Known rows, with every way that one mark hangs from another:
gemum{boran{peza} fegud{vadu}}: [ 1.74  2.64  0.24  2.20  0.49 -0.21 -0.63  1.92  0.29  2.41 -1.55 -0.95
  4.78  0.55 -0.83  0.67  1.41 -0.41 -0.30 -1.34  1.87 -0.58]
boran{fegud gemum}: [-0.61  2.98 -0.12  1.10  0.15  0.42  0.48  1.44  1.03  0.38  0.18 -1.05
  4.63 -0.31 -1.16  0.09  3.16 -1.61 -0.47 -1.28  1.61 -1.06]
vadu{fegud{boran{gemum}} lora}: [ 1.48  2.85 -0.51  2.80  0.01 -0.16  0.97  0.96 -0.14 -0.84 -0.40 -1.94
  4.57 -0.56 -1.58  1.21  1.18 -1.69  0.87 -0.97  0.84  0.04]
fegud{gemum}: [ 0.66  2.05  0.20  0.85  0.06 -0.20  1.67  0.76  0.21  0.70  0.77 -1.01
  3.20 -0.52 -1.95  0.21  0.17 -0.22  0.32 -1.74  1.45 -0.71]
boran{fegud{gemum vadu} peza}: [ 0.53  3.38  0.77  2.22  0.80 -0.45  1.06  0.71  1.16  1.49 -0.44 -1.20
  5.55  0.42 -0.70 -0.58  1.37  0.75 -0.53 -1.67  2.03 -0.60]
misak{visiga}: [ 0.51  1.97  0.12  0.09 -0.10  0.60  0.47  1.47  0.56  1.02  0.87 -0.66
  2.54 -1.06 -1.00  1.55  0.61 -0.48  0.25 -1.25  1.51 -0.34]
gemum{fegud{boran{peza} vadu visiga}}: [ 2.28  3.05  0.59  3.50  1.34 -0.60 -0.11  0.95  0.54  1.08  0.05 -2.03
  6.16  0.58 -0.59  0.35  1.19  0.49  1.18 -1.04  1.68 -0.88]
gemum{boran fegud{vadu{lora} visiga}}: [ 3.55  2.12 -0.07  2.72  1.19 -0.20 -0.44  2.40  0.63  1.22 -0.89 -1.59
  6.31 -0.89 -1.10  0.23  2.02 -0.83  1.04 -1.19  2.82  0.04]
lora{vadu{fegud}}: [ 0.37  4.25 -0.51  1.35  0.18 -0.12  1.47  1.02  1.18 -0.40  0.39 -0.51
  2.93 -0.44 -2.85  1.20  0.13 -1.05  0.50 -1.37  0.56 -0.31]
peza{boran{fegud{gemum visiga}}}: [ 0.14  2.27  0.57  1.31  0.27 -1.05  2.62  0.34  1.31  1.02  1.85 -1.53
  5.94  0.17 -0.91  0.51  1.11 -0.35  0.39 -1.17  2.14 -0.67]
boran{fegud{visiga} gemum peza}: [ 0.49  2.67  0.31  2.22  0.55  0.17  0.33  1.16  1.38  0.56  0.05 -0.86
  5.91  0.20 -0.30  0.31  4.18 -1.57 -0.24 -1.04  2.00 -1.54]
fegud{vadu}: [ 0.65  3.20  0.19  0.58  1.28 -0.17  0.10  1.23  0.82  0.33 -0.56 -0.72
  3.09 -0.54 -1.81  0.39  0.49  0.07  0.55 -1.33  1.88 -0.56]
visiga{misak}: [ 0.15  2.25  0.17 -0.04 -0.59 -0.15  0.80  0.86  0.93  0.77  0.37  0.34
  2.42 -0.87 -1.05 -0.31  0.64 -0.55  0.40 -0.90  2.04 -0.11]
peza{boran{fegud{gemum vadu visiga{misak}}}}: [ 0.20  2.82  0.86  1.21  0.94 -1.55  2.66  0.57  2.28  1.52  1.37 -0.33
  6.67 -0.19  0.12 -1.10  0.39  0.62  0.67 -0.38  3.07  0.37]
boran{fegud{vadu{lora} visiga} gemum peza}: [ 1.69  3.30  0.43  3.14  1.67  0.04 -0.30  1.66  1.69  0.12 -1.24 -0.99
  7.04 -0.17 -0.20 -0.23  4.17 -1.26  0.37 -1.20  2.90 -0.81]
vadu{fegud{boran gemum visiga} lora}: [ 3.27  2.13  0.09  3.39  0.23 -0.82  2.47  0.32  0.01 -0.43  0.88 -2.50
  5.94 -1.03 -1.70  0.59 -0.09  0.01  1.51 -1.24  1.40  0.46]
boran{fegud{gemum vadu{lora}} peza}: [ 1.48  3.26  0.56  2.94  0.73 -0.24  0.83  0.83  1.08  0.84 -0.91 -1.25
  5.97  0.00 -0.65 -0.61  2.07  0.38 -0.04 -1.93  2.74 -0.11]
peza{boran{fegud{vadu{lora}} gemum}}: [-0.31  3.63  0.02  1.68  1.19 -0.62  0.50  1.63  1.62  0.09 -0.76 -0.95
  5.73  0.26 -0.74  0.62  2.51 -1.64  0.41 -1.23  2.52 -0.38]
lora{vadu{fegud{boran{gemum peza}}}}: [ 0.44  4.23 -0.17  3.00  0.20 -0.59  1.49  0.96  0.58 -0.21 -0.38 -0.86
  4.26  0.98 -1.64  1.05  0.64 -1.22  0.34 -1.50  0.02 -1.01]
peza{boran{fegud{vadu visiga{misak}} gemum}}: [-0.53  3.24  0.47  1.03  1.37 -1.10  1.32  1.34  2.52  0.92  0.59  0.10
  6.56 -0.04  0.36 -0.55  2.16 -1.01  0.66  0.01  2.95 -0.16]
boran{fegud gemum peza}: [-0.47  3.02  0.22  1.77 -0.10  0.39  0.15  1.13  0.95  0.79 -0.49 -0.64
  4.79  0.48 -0.56  0.29  3.62 -1.57 -0.88 -1.32  1.56 -1.39]
lora{vadu{fegud{gemum}}}: [ 0.73  3.90 -0.33  1.85  0.17 -0.41  2.62  0.92  0.99  0.00  0.96 -0.71
  3.68 -0.46 -2.84  0.46 -0.58 -0.39  0.45 -1.79  0.43 -0.13]
boran{fegud}: [-0.25  3.02  0.04  0.87 -0.20  0.46  0.50  0.85  0.87  0.71  0.49 -1.31
  3.97 -0.44 -1.46  0.36  2.22 -0.68 -0.34 -1.40  1.80 -0.76]
lora{vadu{fegud{gemum{boran} visiga{misak}}}}: [ 2.31  2.40  0.11  1.79 -0.18 -1.14  3.27  1.32  1.40  1.34  1.03  0.19
  5.36 -0.87 -1.34 -0.69 -0.56 -0.30  0.39 -0.85  1.74  0.72]

Rows:
[ 2.92  2.66  0.90  3.01  1.36 -0.78  0.01  0.76  0.48 -0.08 -1.10 -1.66
  5.34  0.18 -0.71  0.29  1.18  0.33  1.48 -1.49  2.49 -0.50] | fegud{boran{peza} vadu{lora} visiga}
[ 1.90  2.02  0.83  1.60  0.78 -0.94  1.01  1.31  0.08  2.05 -1.59 -0.67
  4.31  0.57 -0.79 -0.17 -0.09  0.37 -0.47 -1.85  2.13 -0.45] | fegud{gemum{boran{peza}} vadu}
[ 1.59  3.80 -0.01  2.44  0.66 -0.79  2.02  0.61  0.93 -0.62  1.33 -1.63
  4.71 -0.29 -2.40  0.89 -0.20 -0.25  1.38 -1.11  0.65 -0.43] | lora{vadu{fegud{boran visiga}}}
[ 1.91  3.29 -0.25  2.51  0.89  0.28 -0.61  1.90  0.75  0.39 -0.59 -1.24
  4.73 -0.90 -1.70  0.42  1.67 -0.60  1.01 -1.46  2.11  0.02] | gemum{fegud{vadu{lora}}}
[ 1.43  2.81  0.63  1.71  1.24 -1.02  1.69  0.77  0.10  0.62  0.28 -1.86
  4.31  0.01 -1.51 -0.42 -1.17  1.27  0.89 -1.81  1.48 -0.36] | fegud{boran gemum vadu}
[ 0.03  2.03  0.75  0.92 -0.34 -1.21  3.02  0.29  1.86  1.52  2.18 -0.44
  5.98 -0.21 -0.03 -0.59  0.88 -0.15  0.36 -0.57  2.70  0.01] | peza{boran{fegud{gemum visiga{misak}}}}
[ 2.92  2.30  0.48  2.09  1.71 -0.59  1.25  1.16  0.96 -0.07 -0.05 -1.21
  5.40 -1.12 -1.59 -0.43  0.71  0.19  1.48 -1.62  2.82 -0.09] | fegud{gemum vadu{lora} visiga}
[ 1.38  3.91 -0.36  1.71  0.79 -0.30  1.57  0.98  1.57 -0.51  1.00 -0.70
  4.25 -0.75 -2.62  0.95  0.62 -0.91  1.09 -1.00  0.93 -0.42] | lora{vadu{fegud{visiga}}}
[ 1.19  2.02  0.83  2.09 -0.31 -0.80  1.71  0.07 -0.37  0.98  0.24 -1.57
  3.78  0.82 -0.99  0.25 -0.28  0.60  0.14 -2.03  1.16 -0.98] | fegud{boran{peza} gemum}
[ 2.20  3.23 -0.01  3.18  0.81 -0.20 -0.21  1.58  0.23  0.26 -0.35 -2.21
  5.18 -0.29 -1.35  0.28  0.68  0.11  1.34 -1.60  1.75  0.02] | gemum{fegud{boran vadu{lora}}}
[ 1.48  2.98 -0.16  1.72 -0.06 -0.78  2.66  1.47  0.56  1.10  0.09 -0.76
  4.06 -0.25 -2.41  0.46 -0.87 -0.54 -0.09 -1.73  0.77  0.15] | lora{vadu{fegud{gemum{boran}}}}
[ 2.25  2.63 -0.19  2.83  1.28 -0.02 -0.13  2.34  1.67  0.39 -0.14 -0.03
  6.58 -1.27 -0.23 -0.87  2.95 -1.42  1.57 -0.33  2.80  0.22] | boran{gemum{fegud{vadu{lora} visiga{misak}}}}
[ 3.36  1.88  0.17  2.38  0.52 -0.37 -0.04  2.42  1.26  1.63 -0.57 -0.41
  6.33 -1.23 -0.25 -0.83  1.77 -0.61  1.03 -0.58  3.33  0.74] | gemum{boran fegud{vadu{lora} visiga{misak}}}
[ 0.55  3.42 -0.40  2.05  1.33  0.21 -0.40  2.22  0.93  0.65 -0.34 -0.86
  4.92 -0.31 -1.41  0.29  2.05 -1.13  0.62 -1.12  1.26 -0.84] | boran{gemum{fegud{vadu}}}
[ 2.89  1.68  1.02  2.04  1.35 -1.16  1.18  1.23  0.48  1.91 -1.01 -0.86
  5.53  0.32 -0.61 -0.20  0.55  0.40  0.14 -1.34  2.58 -0.59] | fegud{gemum{boran{peza}} vadu visiga}
[ 1.37  2.51 -0.05  1.26 -0.21 -0.32  1.43  0.51  1.36  0.23  0.94 -0.28
  4.37 -1.49 -1.10  0.37  0.85 -0.66  0.96  0.20  1.72  0.58] | vadu{fegud{visiga{misak}}}
[ 0.80  4.11  0.15  2.70 -0.15 -0.75  1.46  0.42  0.46 -0.02 -0.10 -1.10
  3.58  0.78 -1.95  1.22 -0.39 -0.29  0.41 -1.54  0.28 -0.60] | lora{vadu{fegud{boran{peza}}}}
[ 1.92  2.37 -0.05  2.01  0.46 -0.53  2.32  0.39  0.73  0.27  1.20 -1.49
  5.03 -1.15 -1.92  0.82  0.26 -0.40  0.85 -0.80  1.21 -0.03] | vadu{fegud{gemum visiga}}
[ 1.63  2.63  0.15  3.18  0.46 -0.63  1.10  0.44  0.37 -0.07 -0.11 -1.60
  5.56  0.32 -0.74  1.27  1.59 -1.22  0.74 -0.49  0.74 -0.86] | vadu{fegud{boran{gemum peza} visiga}}
[ 3.33  2.35  1.04  3.46  1.44 -1.20  1.31  0.61  0.29  0.28 -0.39 -1.75
  6.11  0.29 -0.64 -0.30  0.35  0.88  1.37 -1.87  2.48 -0.35] | fegud{boran{peza} gemum vadu{lora} visiga}
[ 1.64  3.23  0.09  2.46  1.95  0.07  0.06  1.92  1.70 -0.31 -0.47 -1.18
  6.85 -0.96 -0.77 -0.44  3.78 -1.21  0.79 -1.07  2.92 -0.46] | boran{fegud{vadu{lora} visiga} gemum}
[ 1.88  3.06  0.38  1.98  1.06 -0.46  0.21  1.00  0.24 -0.29 -0.86 -1.84
  4.02 -0.36 -1.50  0.21  0.10  0.27  1.29 -1.80  2.17 -0.04] | fegud{boran vadu{lora}}
[ 1.21  3.35  0.07  2.40  0.93 -0.36  0.03  1.34  0.29  0.84  0.21 -2.07
  4.84  0.04 -1.41  0.21  0.17  0.59  0.94 -1.29  1.18 -0.44] | gemum{fegud{boran vadu}}
[ 1.72  2.55  0.82  1.26  1.18 -1.09  1.03  0.82  1.13  0.48  0.57 -0.73
  4.94 -0.63 -0.40 -1.01 -0.18  0.94  1.51 -0.49  2.55  0.11] | fegud{boran vadu visiga{misak}}
[ 2.29  0.61  0.61  0.74 -0.25 -0.97  2.20  1.18  0.64  1.89  0.72 -0.12
  4.79 -0.88 -0.42 -1.05  0.24 -0.19  0.27 -0.85  2.70  0.14] | fegud{gemum{boran} visiga{misak}}
[ 2.81  1.68  0.06  2.91 -0.78 -0.56  1.53  0.91 -0.33  1.27 -1.48 -1.13
  4.71 -0.19 -1.17  1.02  0.64 -1.03 -0.35 -1.53  1.60  0.46] | vadu{fegud{gemum{boran{peza}}} lora}
[ 0.90  3.21  0.83  1.70  0.74 -0.50  0.31  0.77  2.16  1.23 -0.09 -0.02
  6.03 -0.28  0.39 -1.03  2.47  0.36  0.15 -0.38  3.19 -0.18] | boran{fegud{vadu visiga{misak}} peza}
[ 1.44  2.85  0.25  2.78  1.15 -0.27 -0.22  1.83  1.80  1.34 -0.27  0.40
  6.33 -0.13  0.27 -0.72  2.77 -0.92  0.77 -0.14  2.27 -0.62] | boran{gemum{fegud{vadu visiga{misak}}} peza}
[ 1.02  3.13  0.81  1.91  0.95 -0.84  0.20  0.53  0.16  0.60 -0.99 -1.32
  3.68  0.81 -0.92  0.39  0.03  0.72  0.53 -1.50  1.69 -0.85] | fegud{boran{peza} vadu}
[ 1.96  2.70  0.19  1.78  1.16 -0.43  1.10  1.23  0.66  0.13 -0.59 -1.07
  4.18 -0.78 -1.70 -0.30  0.34  0.17  0.94 -1.99  2.36  0.06] | fegud{gemum vadu{lora}}
[-0.46  3.43 -0.26  1.68  1.31 -0.69  0.33  1.98  1.17  1.02 -0.08 -0.84
  4.92  0.48 -1.02  1.06  1.31 -1.48  0.72 -0.88  1.37 -0.83] | peza{boran{gemum{fegud{vadu}}}}
